Each row comes from the steps of one walk. Every step used is in the known rows, and no mark comes twice. Write the walk behind each row, first mark first.
In the rows, zero is written as 128.
Known rows
s > w > e > v: [136 109 152 129 114  44 148  91 157 127 136 131 162 128 151 172 134  84
 114 161  77 117 135 113 118 166 176  66 124 134 124 150 175 133 110 121
 150 113 162  96 114 123 146 113 161  99 173 166 132 139 144 102 126 129
 121 189 152 131 125 130 158  94 126]
e > v: [162  88 149 122 129 107 124 106 132 137 111 114 161 142 125 146 140  90
 135 157  76 124 143 111 116 168 174  73 120 153  99 167 166 135 128 119
 158 113 179  97 134 150 117  96 163 125 177 165 122 121 115  68 122 121
 115 181 139 112 148 101 117 101 122]
c > a > k > w > e > v > t: [145  82 155 156  79  81 141 116 124 157 140 148 180 166 172 170 108  72
 148 185  26 131 190 138 147 170 156  71 110 128 131 145 154  69 105  94
 146 133 153  73 103 155 159  68 184 121 141 159 115 157 136  97 117 125
 157  87 150 120 125 110  96 119 117]
s > a: [141  77 171 141 131 118 128 117 128 156  68 131 138 135 117 141 147  88
 166 145  80 116 141 109 137 174 146  88 141 165 109 177 168 126  76 134
 166 116 183 109 153 124 115 126 169 110 173 161  88 104 111  80 131 116
 142 187 138 125 148 115 124  92 156]
w > s: [153  92 175 104 142 105 130 102 114 136 125 133  79 149  95 151 121 117
 152 176  81 129 117 137 108 161 141  78 140 155 116 151 153 124  74 128
 122 119 177 113 154 128 123 124 149 102 187 159 104 111  97  74 160 110
 107 152 143 129 189  91 133  99 135]
v > e > w > s: [145 108 178 138 133 155 138 140 102 124 132 158  87 168 106 177 137  98
 143 162  83 102 106 150 113 144 120  60 132 166  82 138 122  86  74 124
 109 109 162  86 170 131 160 128 143 107 196 152 124  96 120  74 172 118
 109 168 142 135 194 130 124 116 126]
w > e: [136  91 159 112 128  95 141 103 119 152 105 130 121 146 133 147 139  82
 144 180  89 111 122 138 110 182 140  82 122 159 121 163 160 126  61 120
 134 106 164  63 137 132 147 122 159  96 173 167 111 131 116  88 142 129
 132 163 151 123 167  91 141  76 135]
c > k: [156  95 185 114 154  95 117 116  98 142 118 105 112 141 107 144 130  89
 154 147  78 139  98 169 105 186 149  76 128 151  97 167 141 125  75 132
 156 125 177  79 143 125 123 113 163 126 188 151 134 137  79  61 151 146
  96 180 146  94 163 104 147  98 135]
s > a > c > k > w > e > v: [182  98 116 120 142  65 151 119 140 165 118 119 182 137 148 153 129  80
 142  92  43 134 136 143 137 161 149  51 156 123 140 133 137 112  97 105
 161 123 140 142 112 143 143 102 185 129 159 162 151 167 111 111 135 115
 131 145 157 129 127 112 162 125 113]
s > w: [122 101 193 150 131  79 141 111 127 126 104 118 115 138 120 160 130 102
 134 160  80 140 124 122 121 181 164  74 128 157 100 180 165 141  71 147
 128 118 187  95 132  78 122 110 168  84 194 161 108  94 110  64 134 136
 109 191 152 116 142 148 152  83 148]
a > c > k > w > e > v > h: [212 118 143 102 155  53 156 125 112 162 174 124 166 146 165 154 105  66
 123 147  68 147 120 149  92 174 141  25 135 130 117 152 143 116  71 104
 159 103 133 119 115 153 160  92 206 126 150 159 174 167 104  98 122 150
 126 155 146  99 148 112 174  92 108]
a > c > k > w: [179  91 184 127 158  93 140 114 100 154 118  86 107 134 128 148 111  97
 142 124  69 153 122 171 122 183 150  53 150 124  99 175 113 128  76 122
 138 121 161 109 118 105 130  93 197 125 183 166 149 120  69  66 135 140
  97 162 163 111 154 119 167  95 122]
e > v > t: [171  73 160 143 113 109 118 105 134 150 121 135 149 174 145 146 142  88
 154 151  80 127 157 106 110 189 175  84 117 141  82 170 162 107 115  93
 175 107 175  62 126 152 127  78 193 121 160 162 112 112 116  79 108 137
 115 179 163 106 131  87 109  84 120]
k > w > e > v: [161  84 117 132 106  79 154 115 147 143 127 118 170 125 157 167 133  89
 125 171  55 126 120 125 114 162 169  47 119 138 134 162 157 135 112 107
 159 102 144 108 115 124 156  87 170 113 151 160 140 141 132 107 141 118
 153 145 141 128 156 113 147  86 106]
h > v > e > w > s: [149 137 171 141 105 127 126 114 110 109 152 165 116 174 125 161 128 102
 143 160  68 107  84 137  99 167 133  69 129 154  82 124 130  74 105 117
 118  99 160 112 179 131 171 112 129 109 173 153 127 109 120  80 183 120
 118 163 128 124 168 128 132 153 132]
v > h: [179 103 194 125 155 116 137 126 106 151 119 138 119 154 122 147 121  77
 145 197 101 130 122 135  90 181 137  58 116 179  90 187 189 123  44 146
 136 105 176  76 160 127 126 110 185 108 179 155 112 109 103  69 128 151
 133 189 121  93 167 122 128  71 153]
w > s > a > k: [133  92 172 132 131 109 134 122 118 140 101 154 104 131  78 151 117 107
 179 164  70 123 150 139 120 151 150  86 134 150 142 139 148  94  71 152
 132 137 192 139 164 154 122 132 134 125 185 152  82 129 123  90 156 104
 138 123 126 120 169  99 104 141 152]
w > s > a: [143  90 159 116 132 118 122 111 129 150  99 150 107 138  96 145 141 119
 167 153  89 122 124 111 135 158 126  85 145 161 143 153 148 106  72 130
 144 118 170 147 164 129 112 135 141 108 176 158  81 116 103  96 158 100
 138 155 137 139 168  98 126 113 159]
a > c: [166  96 193 123 144 110 124 101 117 164 107 114 101 146 126 136 125 100
 146 151  95 123 159 109 127 185 145  86 148 163  91 187 143 134  70 129
 123 125 187  86 134 140 121 114 189 106 179 190 121  95  93  52 115 138
  95 167 161 107 155  89 152  83 140]
s > w > e > v > t: [137  98 156 145  99  54 146 104 147 140 143 150 159 168 165 170 149  78
 122 154  79 130 146 123 109 183 174  72 129 137 107 156 172  99 102  97
 154 104 163  65 107 123 146  97 185 102 147 154 121 118 148 116 117 134
 136 175 172 130  96 116 149  87 125]
e > w > s > a: [152 116 163 141 124 135 127 131 148 124 108 146 106 136  77 152 143 130
 161 146  81 132 112 127 124 145 129  76 156 181 123 144 139  95  86 127
 136 112 171 158 166 128 109 136 131 114 184 159  91  89 127  98 177  95
 141 159 147 128 168 137 125 124 141]
k > c > a: [122 106 199 130 126 118 115 110 121 138  98 115 111 166 133 156 125 108
 109 171  90 127 163 127 155 173 126  76 135 173  92 199 176 115  77 123
 148 145 164  99 132 124 103 108 166  78 191 181 104 127  90  13 135 127
  97 175 170 128 168 132 107  59 175]
a > k > w: [141  87 180 165 120 108 156 128 103 142  92 114 120 117 120 161 107 100
 151 182  47 135 133 154 114 159 167  57 106 137 114 177 149 128  74 149
 136 116 175  92 123 101 141  86 164 118 169 150 110 108 111  74 150 145
 136 126 131 100 168 121 117 106 129]

Which walk is each row?
[124  91 186 142 102  95 153 121 121 154 123 129 148 128 156 161 100  83
 143 205  35 124 165 155 156 159 141  74 116 140 141 159 150  97  74 133
 116 129 163  89 116 124 152  88 159 108 165 164 104 150 123  87 143 119
 152  82 134 118 162 123 118 112 144]
c > a > k > w > e
[118 101 188 152 116 100 128 127 127 141  69 142 119 147 110 175 118 105
 140 151  74 119 155 138 120 168 136  93 122 168  89 186 180  88  75 152
 164 144 165 124 146 132 124 117 140 109 170 159  96 125 124  44 149 143
 134 157 153 112 154 112  97  84 175]
s > a > k > c
[162 121 171 124 157 134 126 153 104 142 128 154  96 169  93 154 132  89
 172  89  87 113 118 166 144 155 104  67 175 159  88 115  88  61  61 115
 117 133 159 140 168 158 147 144 161 129 209 157 141 121  92  80 161 117
  96 164 163 149 158 120 153 140 137]
v > e > w > s > a > c > k
[143 129 173 161  98 134 119 118 108 110 118 150 150 173 146 160 133  80
 145 155  72 117  97 126 108 187 138  68 118 168  53 156 153  96 106 123
 141  93 154  81 164 117 174 111 149 112 161 153 133 100 138  55 165 126
 115 182 124 113 137 146 120 123 126]
h > v > e > w
[182 136 172 121 157 105 126 139 131 145 131 132  95 150  75 142 125 124
 172 101  85 144 119 157 129 160 129  63 188 160 113 128  96  91  79 110
 124 128 176 169 156 158 112 144 151 124 200 175 124 111 100  85 165 103
  98 162 177 121 158 127 162 143 142]
e > w > s > a > c > k
[128  83 195 156 107 112 141 123  99 142  99 114 139 132 134 153 102  96
 149 195  37 129 168 148 163 150 148  71 117 152 121 172 146 108  72 146
 119 138 180 100 119 112 129  85 165 115 180 164  97 131 104  60 141 127
 134 109 136 119 163 140 107 123 150]
c > a > k > w
[158  93 156 121 153  95 140 124 107 140 115 126 110 128 101 148 125 115
 166 122  54 155  93 168 127 157 129  58 157 136 148 137 115 108  69 129
 158 122 159 164 147 107 118 109 160 120 178 137 108 138  82 107 176 109
 145 138 136 141 180 118 150 126 135]
c > k > w > s > a
[127  98 209 133 116 116 119 122 107 139 102 124 134 138 119 143 105  89
 161 195  65 113 187 136 158 174 143  94 112 158 110 170 157  99  81 148
 114 145 192  74 135 155 122 110 146 110 187 175  96 136 100  43 132 123
 119 126 140 101 157 123  90 127 156]
c > a > k
[146  83 156 137 123 117 148 117 124 141  92 140 114 132 105 159 130 127
 161 145  53 130 120 127 139 148 135  65 146 148 154 154 146 115  66 137
 149 117 158 163 143 102 124 103 162 108 167 149  84 110 105 101 170 100
 158 132 127 154 180 119 132 111 148]
k > w > s > a
[194 109 146 109 148  58 164 130 118 143 168 133 177 137 168 158 111  56
 131 170  62 143  92 170  75 170 150  24 117 140 125 153 158 110  79 114
 167  97 136 105 116 131 166  93 185 129 148 138 163 176 116 119 141 156
 154 163 123 101 165 118 159  94 109]
c > k > w > e > v > h
[142 110 181 129 108 118 119  99  86 123 108 147 151 173 151 155 140  68
 146 168  66  96 109 125 112 194 137  86 118 144  71 159 161 111  92 128
 151 102 161  61 159 124 166 100 165 105 163 161 121 118 110  49 146 140
 113 168 116 113 148 106 118 109 135]
h > v > e
[129  89 153 159 103  96 164 126 126 157  89 147 147 120 132 175 123  88
 161 167  40 120 142 151 129 157 145  70 127 146 149 159 158 102  46 144
 148 119 155 123 112 116 163 112 154 128 146 151 101 139 143 124 158 132
 183 105 128 119 154 113 126 114 141]
s > a > k > w > e
[160 114 174 128 126 129 133 128 127 121 145 128  83 138  89 154 121 128
 147 175  89 135 105 143 106 157 145  59 148 171 110 142 130 110  88 118
 115 105 182 130 161 130 121 124 131 108 194 157 109  84 111  92 177 105
 120 156 147 122 184 121 142 117 133]
e > w > s
[179 101 194 108 168  91 117 108  99 152 113 100  99 147 108 128 116  84
 153 130  96 137 129 158 123 193 143  78 156 145  93 167 125 131  73 123
 130 133 180  88 136 147 120 123 187 120 199 173 142 129  70  50 127 139
  66 178 167 102 149  97 153 102 136]
a > c > k
[124 110 178 130 133 104 137 123 128 129 105 150  94 143  89 174 117 127
 149 154  80 117 144 147 115 148 122  86 127 164 124 148 164  80  71 139
 146 145 166 149 147 144 119 128 124 106 175 150  90 129 118  53 159 121
 120 129 160 126 188 106  98 108 170]
w > s > a > k > c
[167  77 176 131 144  91 137 129 103 135 109  91 118 134 127 156 125 101
 148 140  62 160 100 180 120 179 158  50 134 129 111 173 126 139  71 132
 154 112 165 106 125  93 129  85 177 122 184 140 139 131  81  79 162 145
 123 161 146 106 166 121 145  96 132]
c > k > w
[182  98 174 104 159  87 141 112  93 153 145 101  74 131 108 147 100 121
 146 124  61 156 115 175 122 157 131  42 157 123 131 142 100 121  67 117
 118 129 152 146 133 120 124 103 180 117 195 165 141 132  70  79 154 127
  90 134 163 131 188  97 169 123 132]
a > c > k > w > s
[184  98 136 111 144  55 149 114 123 154 144 103 152 144 150 147 111  81
 121 126  54 141 134 158 118 175 164  46 147 115 136 136 130 121 105  96
 154 120 143 116 104 148 157  97 192 123 162 168 166 162 105  92 133 123
 106 149 159 112 141  93 175 108  99]
a > c > k > w > e > v
[161  89 128 102 119  80 145 100 154 144 126 135 162 142 142 150 135  73
 134 180  79 111 128 120 108 169 175  72 122 149 114 144 168 138 115 112
 151 110 162  80 128 159 148 112 152 113 161 164 124 147 138  95 136 121
 136 172 140 110 149  88 131  88 111]
w > e > v
[155  94 177 138 129 106 165 113 100 134 126 129  86 129 102 168  96 116
 166 183  44 136 122 163 102 151 151  59 121 134 135 144 131 107  73 150
 118 124 172 124 137 118 140  92 145 121 171 142 107 118 113  88 160 127
 131  84 133 116 201 102 120 130 130]
a > k > w > s
[153  87 155 120 136  60 156 123 105 151 125 115 130 129 140 159 125  88
 138 155  55 148  94 189 108 180 142  47 126 128 134 158 136 124  56 115
 148 103 146  90 125 108 154 106 170 120 166 144 142 149 102 106 167 143
 145 144 151 110 160 112 160  88 116]
c > k > w > e
[169 110 173  92 169  96 120 115 112 162 115 124  88 149  87 135 121 110
 172  99  89 136 133 149 136 170 124  88 177 141 130 135 117  97  64 121
 140 142 175 158 151 160 109 136 164 124 192 170 118 137  73  73 139 105
  94 152 164 133 163  93 156 141 148]
w > s > a > c > k
[164  99 156 120 144  76 145 117 122 170  95 122 136 132 138 152 128  89
 142 112  64 137 127 160 141 179 126  70 170 135 139 152 128 105  46 109
 147 119 148 131 114 119 147 115 194 123 163 161 147 145 110  99 148 123
 147 141 156 134 142 107 177 106 135]
s > a > c > k > w > e
[139 135 173 155  95 125 129 132 105 116 132 183 144 162 110 171 126  92
 182 143  51 109 108 141 113 152 134  89 127 155  94 112 143  42  98 142
 135 112 160 150 179 155 171 121 112 129 159 145 108 117 146  88 180 111
 145 118 121 120 151 140 105 188 133]
h > v > e > w > s > a > k
[140 110 172 164 116 149 148 155 105 124 114 178 109 160  87 181 120  93
 180 150  69  90 138 161 129 138 127  75 128 167  95 123 121  49  72 142
 119 130 167 125 174 152 162 142 122 124 193 136 102 110 139  87 175 115
 138 122 134 136 178 131 109 154 145]
v > e > w > s > a > k
[133 134 186 161 124 114 138 140 143 119 122 157  90 144  78 182 116 135
 148 147  81 133 139 158 108 146 127  77 144 179 105 143 153  59  84 130
 137 140 160 174 153 140 129 134 108 102 183 150  99 110 131  62 181 118
 133 130 173 128 179 141 102 115 169]
e > w > s > a > k > c
[177  91 171 142 153  96 135 134 118 172  82 101 131 132 127 141 122 100
 158  98  59 145 134 148 150 178 134  66 162 139 116 174 124 113  67 124
 152 126 164 138 133 107 117 107 200 123 176 160 136 124  81  74 135 123
 125 160 158 124 145 124 158 112 139]
s > a > c > k > w
